Each row comes from the steps of one path. Every step used is in the known rows, and no mark comes twice. Write the path behind each row, first mark first.
In the rows, 128 means zero.
Known rows
K/B/H/M/E/Y: [ 66  94 130 143 146 119 105 117 108 198 112 128  73 131 133 141 148  87
 105 104 105 163 134 145 140 141 184  69 160 124 161 109 135 203 170 172
  93 149 107 106 128 162 119  81 175 138 154 147]
E/B/F: [ 65  91 144 114 130 115 140 136 167 182 109 148 151 151 118 111 126 128
  97 100 139 132 148 148 128  86 106 124 139 122  90 163 164 129 126  91
 130 129 105 148 114 153 123 106 110  89 149 113]
W/B/K/M/E/Y: [ 91 154 145 182 147 155 118 108  71 142 119 137  69 119 132 117 181 109
  90 111 137 159 164 112 175 121 128  70 147 146 137 109 183 220 100 199
 130 140  97  46 151 108 118  94 205 163 128 169]
E/B/H: [ 79 137 152 120 161 112 113 130 172 187 107 128 139 177 132 132  99 118
 111 125 145  96 134 122 144 104 135 115 153 113 110 130 135 142 142 131
 129 147 147 151  91 141  86  62 124 120 156 135]
F/M/E: [ 76 127 132 172 115 118 130 137 120 139 132 119 103 104 163 179 155 110
 112 121  89 112 154 173 140 112 148  87 135 121 118  91 166 145 102 158
 119 120 112 118 120 130 146 113 168 137 127  96]
Y/K/B: [122  94  74 148 121 114 140 123  80 151 113 107  99 121 147 135 100 116
 159 103 152 127 118 181 138 134 100  80 124  99 143 114 101 171 153 139
 141 153 125  56 134 132 128 114 104 120 130 141]
F/M: [102 151 115 149 116 110 142 139 118 127 125 129 113 116 149 146 131 131
 114 133 129  95 141 139 127 102 133 100 141 120 117 107 147 124 113 146
 134 116 124  96 116 136 128 117 162 139 129  98]
F/M/E/Y: [ 62 130 139 161 109 131 123 127 103 173 128 111  83 124 141 180 192 122
  99 108  93 150 163 184 135 110 182  79 152 126 124  97 183 147  97 178
 117 133  93  98 125 151 145 109 192 160 127 111]
F/M/H/B: [ 80 152 129 174 134 141 136 146  80 137  95 127 130 125 153 136 124 141
 138 161 134  86 130 109 125  98 121 143 150  90 126 100 138 161 137 110
 126  94 141  57 135 110 113 139 153 130 121  90]
F/M/H: [ 78 158 145 164 124 130 124 152  93 142 117 125 114 120 143 152 136 129
 145 155 122 101 144 136 153 101 119 122 145 109 122  98 131 141 136 121
 144 118 136  85 121 137 114 153 157 131 138  89]
H/B/F/M/K/Y: [ 59 124 160 164 134 125  95 139 124 180  65 148 101 122 136 105 131 146
  77 136 153 107 123 149 124  81 121 107 137 108 100 138 171 192 104  75
 129 120  88  36 158 105 123 109 157 152 140  86]
W/B/F/M/E/Y: [ 46 140 149 161 119 145 124 115  85 185  99 138  96 111 124 120 196 109
  65 107 111 149 189 165 149  95 162  81 158 159 111 113 198 177  98 147
 129 117  81  79 135 138 154 101 214 142 156 105]
W/B/H: [125 183 145 131 162 131 101 119 113 145  99 128 127 144 129  93 101 102
 105 150 152  89 140  78 159 126 147 117 149 148 139 105 119 167 137 142
 144 130 153 113 116 102 109  76 161 139 162 139]
F/M/H/B/E: [ 83 131 129 151 134 168 160 146  86 162  86 123 135 122 155 135 138 155
 133 138 135  83 141 144 126  77 137 133 161  84 122  97 148 167 159  91
 122 101 130  63 106 100 106 109 138 115 128  95]
W/B/H/M/E/Y: [ 98 133 167 137 160 141 103 105 104 183 108 142 111 148 121 119 169  89
  68 126 104 148 150  73 148 142 199  89 151 153 159  84 159 221 152 162
 107 120 104  98 141 139 120  78 197 164 156 162]
B/E/Y/F/M: [ 96 120 138 107 109 152 199 138 146 176 136 115 102 139 134 119 196 172
  98  88 109 145 155 157 123  66 152  62 144 132 125 104 177 149 128 134
 127 113  86  96 112 115 149  98 149 136 131 130]
Y/F/M: [112 140 129 138 115 113 181 148 153 120 153 126 118 132 158 122 141 148
 113 120 112 116 134 120 123  97 113  79 117 133 123 101 154 136 107 136
 131  93 115 101 138 103 152 130 142 129 125 111]
H/B: [134 120 110 134 137 137 135 123 113 122 109 132 147 132 141 114 116 137
 125 134 138 120 105 101  96 127 136 154 131 106 127 136 134 152 122 115
 110 103 131  98 140 102 125 114 122 125 120 127]
B/F/M/E: [ 44 101 140 156 106 111 129 139 142 153 117 139 103  95 141 154 151 115
  94 104  88 126 174 185 142  99 135  97 143 138 103 107 178 143 109 126
 127 121  95 125 126 127 148 124 163 121 149  90]
H/M: [132 107 131 124 132 106 161 128 137 123 136 162 135 121 128 121 137 121
 108 125 110 132 119  81 108 138 138 125 116 120 142 121 132 151 155 116
 115 102 110 113 142 144 125 141 135 126 119 137]
E/B/K: [ 87 107 119 127 141 110 143 120 170 166 126 132 143 174 134 144 104 138
 115 120 151  95 140 146 146  76 101 110 142 109  93 144 173 162 120 141
 133 138 118 106 128 136  93  88 113 120 108 145]
M/K/B: [130 109 114 163 137 125 101 126  96 162 116 109  98 121 157 119  98 110
 137 129 163 142  98 214 161 126 103  81 129 126 137 143 125 163 144 126
 139 160 133  67 138 137 115 113 125 114 124 113]
E/B: [ 98 114 137 132 137 118 151 129 151 170 122 132 154 158 137 138 126 125
 118 112 147 123 130 134 124 109 122 120 132 109 107 144 147 133 119 130
 122 125 122 141 107 156 113  91 119 110 121 120]
H/M/F: [154  91 140 137 151 103 135 140 187 135 152 154 123 127 130 114 166 126
 122 128  93 141 122  94 107 136 114 102 124 133 128 122 142 140 151 101
 130  88 107 115 164 123 155 142 140 103  96 154]
H/B/F: [100 103 123 123 135 135 137 126 130 133  93 149 145 124 119  92 115 142
 108 117 132 125 124 115 102 110 117 158 135 123 113 153 150 148 126  81
 116 108 108 110 145  99 134 131 118 108 142 126]
E/B/Y/K: [109  91 125 139 140 158 149 136 154 177 114 112 141 188 129 155 124 114
 155  85 145 138 132 139 121  91 109  71 121  99 102 111 158 178 149 125
 145 149  97  77 110 151 108  90  74 127 144 129]
H/M/K/B/Y/F: [146  69 135 149 153 145 155 148 147 146 150 121 113 148 161  98 124 105
 139  99 126 198  82 133 128 112  90  37 100 146 139 120 152 214 181 107
 123 116  89  49 154 130 131 129 102 106 123 112]
K/M/H/B: [103 153 145 181 159 162 134 145  71 114 102 145 104 114 147  98 132 132
 147 141 142 134 114  67 134 136  91 152 133  98 142 125 110 159 140 115
 113 110 140  62 144  99 100 146 141 114 131 125]
F/M/E/B/K/Y: [ 11 119 154 176 125  99 115 141 168 198 108 133 105 149 151 192 148 126
  86 124 132  91 165 167 150  66 129  66 141  88  84 105 205 194  70 165
 108 140  87  79 127 150 118  64 165 156 103  97]
E/Y/K/B/H: [ 92 116  91 127 136 124  93 114  83 203  88  98  65 159 119 122 108 118
 146 100 150 131 131 170 159 123 146  64 162 107 153 108 105 194 170 157
 148 188 122  58 121 132 103  80 126 150 169 173]
W/B: [139 158 128 145 142 140 125 114  95 129 117 136 147 123 136  99 132 112
 107 144 152 122 138  94 138 132 131 121 127 146 131 122 130 156 120 136
 134 106 134 100 132 122 133 110 157 130 127 123]
F/M/K/Y/E: [ 94 143 174 154 135 122 134 137 145 169 112 108  72 106 157 147 133 146
 108 123 133  98 126 192 161 111 131  61 117 119 109 125 176 165  80 150
 132 156  85  64 145 127 136 107 181 181 110  95]
W/B/F: [106 142 135 127 137 137 123 122 110 140 100 153 139 113 115  75 131 116
  91 129 146 135 156 109 142 114 113 128 133 161 113 142 145 154 125  96
 140 112 112 109 134 116 138 117 154 110 154 116]
B/H/M/E/Y/K: [ 88  73 145 122 139 126 121 107 129 194 111 128  94 170 107 154 166 111
 109 101  78 134 141 121 146 139 182  65 137 116 160  66 141 231 178 153
 126 150  85  86 148 132 114 101 139 171 159 200]
W/B/Y/E: [152 151 147 129 159 189 161 125 125 127 128  98 121 113 144 114 123 108
 143  99 131 143 138 107 141 126 127  86 117 161 113 122 177 164 105 159
 131 130 101  93 121 118 150  95 163 143 131 109]

Write each row's path
[ 61 126 177 157 138 165 166 181 164 176 142 111 138 175 155 142 150 126
 151 113 123 149 144 107 134  54  89  70 128 121  91  96 179 161 139 112
 135 106 106  82 107 138 119 123 111 106 141  73]
E/B/Y/F/M/H
[144 104 134 129 146 182 166 145 157 111 134 110 144 161 144 101 133 137
 144 104 121 172 101  66  86 103 113 107 109 137 123 115 158 170 133 111
 106  89 104  92 149  81 145 124  89 119 125 125]
H/B/Y/F
[146 114 128 120 158 189 175 126 144 122 117  90 120 124 146 127 109 135
 156  90 118 135 109 116  97 120 134 116 122 124 112 134 177 156 112 144
 111 122  93  96 134 102 143 100 124 138 116 117]
H/B/Y/E
[ 86 151 169 169 125 115  94 143 123 168 100 134  89 123 141 148 145 136
  94 149 146 104 123 163 155  98 126  84 126 113 119 117 153 169 105 124
 139 141 106  60 138 134 116 107 169 167 128  91]
F/M/K/Y
[108 103 133 183 128 126 148 133 100 126 129 132  80 108 149 150 156 109
 142  87 105 146 140 142 158 154  97  65 104 111 155  88 131 189 126 166
 132 146 102  78 140 104 131 128 129 145 136 162]
Y/K/M/E
[ 63 128 122 138 108 106 144 142 138 141 111 149 109 104 127 118 131 137
 100 114 122 103 162 149 132  85 120 115 152 132 102 132 163 126 124 103
 139 122 102 107 120 129 134 130 157 119 155  93]
B/F/M
[ 62 171 153 161 131 141 124 146  77 153  92 149 126 105 132  94 135 119
 102 156 143 109 176 112 170  85 107 127 154 142 106 109 150 170 138  91
 155 110 124  64 128 118 122 140 179 113 167  79]
W/B/F/M/H
[108  79 146 143 131 114 141 124 142 135 139 150 127 115 138 151 157 103
 108 115  76 148 132 118 118 150 152 107 110 126 143 103 147 174 142 134
  94 102 100 133 144 145 138 137 146 131 112 131]
H/M/E
[139 117 148 116 143 172 160 132 160 126 138  92 103 118 133 135 123 125
 162  82 107 145 130 140 129 122 127  96 121 146 110 128 171 133 118 150
 126 144  95 122 118 128 145 113 130 136 126 114]
B/Y/E
[ 98 113 143 142 128 171 205 157 123 152 110 121 138 135 160 108 146 170
 135 130 116 106 134 124 121  66 115 107 133 100 128  91 152 176 149  87
 118  85 118  71 128  69 129 123 118 107 122 109]
Y/F/M/H/B/E
[ 58 103 157 160 120 109 183 149 179 173 156 122 136 150 181 162 161 126
  98 100  93 131 147 165 131  92 116  49 117 120 103  99 193 154  88 157
 110  98  96 130 119 130 157  91 139 113 110  99]
Y/F/M/E/B
[103 110 142 120 137 129 139 134 163 131 119 131 122 162 133 102 121 172
 112 138 142 120 109  60 107  98  99 117 108 112 122 126 157 206  95 115
 103 101  92  69 187  61 137 121 107 158  95 151]
H/B/K/Y/F
[130  88 114 144 139 149 129 126 106 183 104 108 106 110 156 117 114 121
 135 109 161 140 110 248 163 102 112  70 140 118 135 136 127 177 169 105
 138 164 124  75 108 128 113  87 114  99 126 114]
M/K/B/E
[ 45 113 140 175 125 108 149 139 147 182 127 124 130 131 173 188 150 108
 104 108 109 109 157 186 135  91 138  75 140 102  95 111 187 147  95 164
 111 117 111 120  98 161 133  78 159 123 119  88]
F/M/E/B
[124 114  99 135 139 130 134 115 127 117 110 127 136 153 137 122  92 151
 126 140 140  87 116 105 119  97 116 139 139 104 118 131 159 181 125 127
 121 121 124  66 161  85 103 111 118 138 103 159]
H/B/K
[127 114 149 102 122 146 154 129 141 150 151 113 115 156 121  99 176 157
 118 106 110 179 131 111 122 120 138  96 120 153 133 127 148 142 123 134
 120 120  99 120 151 115 148 136 129 136 132 162]
E/Y/F
[114 104 141 129 145 191 145 135  98 160  85 123 149 135 131 119 137 148
 148 140 136 115 129 133 125 103 129 155 144  90 132 115 129 173 171  76
 112 114 133  95 120  98 107 121 104 108 125 122]
M/H/B/E
[ 88 177 148 153 125 113 145 141 137 133 123 140 108 136 144 105 142 145
  76 148 153  99 153  67 149  72 102  67 119 139 114  97 174 208  76 151
 133  95  97  35 159  83 146 101 177 170 108 119]
W/B/K/Y/F/M
[ 42 127 171 152 137 105 150 150 196 187 138 117 119 174 173 158 136 118
  96 105  92  97 154 153 154  85 131  46 135 124 107  85 177 171 107 156
 113 121 113 148 102 110 124  66 144 127 151 115]
Y/F/M/E/B/H
[100  85 122 147 136 118  99 126 116 174 100 124  96 113 135  93 100 114
 119 110 156 152 115 226 163 111  89  90 136 140 121 163 134 166 155  90
 147 165 114  83 139 126 120 128 122  98 151 105]
M/K/B/F
[115 125 177 149 142 131  78 128 137 168 103 128 107 139 122 128 139 129
 104 148 148 136 108 149 153 121 125 104 114 124 130 128 133 180 117 104
 129 157 110  84 153 127 120 123 134 162 127 118]
M/K/Y
[ 62 137 190 106 163 119 132 133 198 210  99 114 101 148 126 133 108 135
 108 105 143  94 137 124 149 117 138  96 132 106 102 145 156 147  94 154
 108 164 105 152 101 141 114  50 147 153 141 128]
K/Y/E/B/H
[106  90 168 124 114 151 139 127 145 159 159 106 107 150 128 138 199 135
 112  98  79 199 141 152 135 135 149  73 118 154 134 107 168 166 107 151
 107 124  86 138 154 116 169 132 141 144 126 152]
M/E/Y/F
[145  92  99 143 145 173 142 125 116 130  95 106 136 164 129 132 113 127
 164 101 132 135 109 103  95 108 122 108 119 100 128 101 140 195 157 122
 132 123 102  41 144  99 119 116  81 142 136 141]
H/B/Y/K
[ 40  81 127 152  94 129 132 121 113 193 104 122  77 126 117 160 185 133
 102  80  83 138 180 208 144  94 150  59 148 125 113  90 186 193 122 136
 146 151  61  62 141 133 152 124 158 151 159 143]
B/F/M/E/Y/K
[ 32  98 107 175 106 100 125 145 104 169 112 125  78  75 163 145 127 100
 113  95 115 142 161 226 146 101 117  70 149 125 108 127 166 147 116 137
 118 136 104  98 114 143 152 109 166 104 144  72]
K/B/F/M/E
[119  92 121 135 135 166 124 111  85 221  96 100  84 134 134 114 152 131
 119  96 165 171 121 252 161  94 147  65 155 125 140 141 147 184 164 123
 132 180 110  58 114 149 110  79 134 121 131 130]
M/K/B/E/Y
[ 52  91 139 160 120 104 180 142 193 168 160 116 127 167 177 172 138 140
 102 105  99 106 157 178 151  60  99  43 124 116  89  98 216 190  88 166
 119 111  88  97 138 110 131  90 134 125  99 122]
Y/F/M/E/B/K
[ 94 101 130 114 141 116 188 116 186 162 135 107 124 154 142 149  95 155
 130  94 134  80 140 167 152  90  97  96 130 109  84 153 195 156  94 164
 137 151  99 114 127 130 110  86 128 129  95 148]
Y/E/B/K
[ 96 115 121 188 150 138 134 121 110 107 117 140  88 116 157 135 126 125
 121 112 118 118 129 112 138 124  99 108 132 104 130 111 168 206 105 169
 104 124 112  64 159  72 109 110 149 138 104 155]
H/B/K/M/E
[111 128 142 147 144 165 123 135  84 137 101 126 144 142 135 118 117 137
 148 160 139 126 116 100 122 123 119 166 137 101 131 121 116 164 148  97
 119 109 138  86 152 106 113 153 122 121 124 124]
M/H/B
[ 73  88 156 153 135 125 133 128 154 180 130 125 144 147 152 170 147 104
 112 103 114 141 145 174 135 120 129  94 126 113 110 126 168 153 104 149
 107 132 114 151 119 151 130  89 127 110 116 117]
M/E/B
[127 119 161 137 161 213 154 140 114 135 108  87 122 132 140 129 115 132
 184 114 112 135 116 108 123 119 112 133 127 118 112 123 163 168 136 120
 115 124 106  82 141 106 129 138 120 131 127 109]
M/H/B/Y/E
[ 73 127 109 144 118 117 151 136 119 140  89 149 126 112 142 104 118 145
  94 120 132  97 139 126  99  85 125 135 149 112 101 138 169 142 119  99
 124  98 110  80 135 106 130 117 152 114 141  98]
H/B/F/M
[137 101 111 118 137 168 166 119 122 151  94 128 148 126 140 111 132 149
 124 110 133 112 120 135 100 107 141 139 137 100 127 127 139 150 141 101
 106 108 121 110 113  95 123  88 112 114 116 132]
H/B/E
[ 17 123 163 151 129 118 140 158 137 197  98 148 133 138 138 132 132 131
 110 125 139 102 170 157 155  57  94 122 157 105  83 135 170 139 139  83
 141 125 112 101 104 158 107 128 145  91 157  72]
E/B/F/M/H
[ 76 132 161 145 150 152  82 139 105 150  81 131 120 156 114 128 116 153
 132 174 156 102 125  83 142  97 105 161 137  87 123 120 136 215 125 102
 114 129 120  44 174  94  97 140 121 156 106 135]
M/H/B/K/Y
[ 21  98 112 165 101 117 113 127  83 198 104 119  60  89 141 141 167 112
  99  83 118 172 172 229 141  92 150  64 171 131 115 131 184 162 114 157
 117 148  84  78 120 162 153 102 192 119 156  90]
K/B/F/M/E/Y
[104 160 144 142 146 131  93 118 115 145  96 144 117 135 114 109 128 126
  91 159 174 104 148  71 152 107 121 115 127 130 119 123 149 202  98 140
 132 132 117  57 155 109 121  96 158 171 115 131]
W/B/K/Y
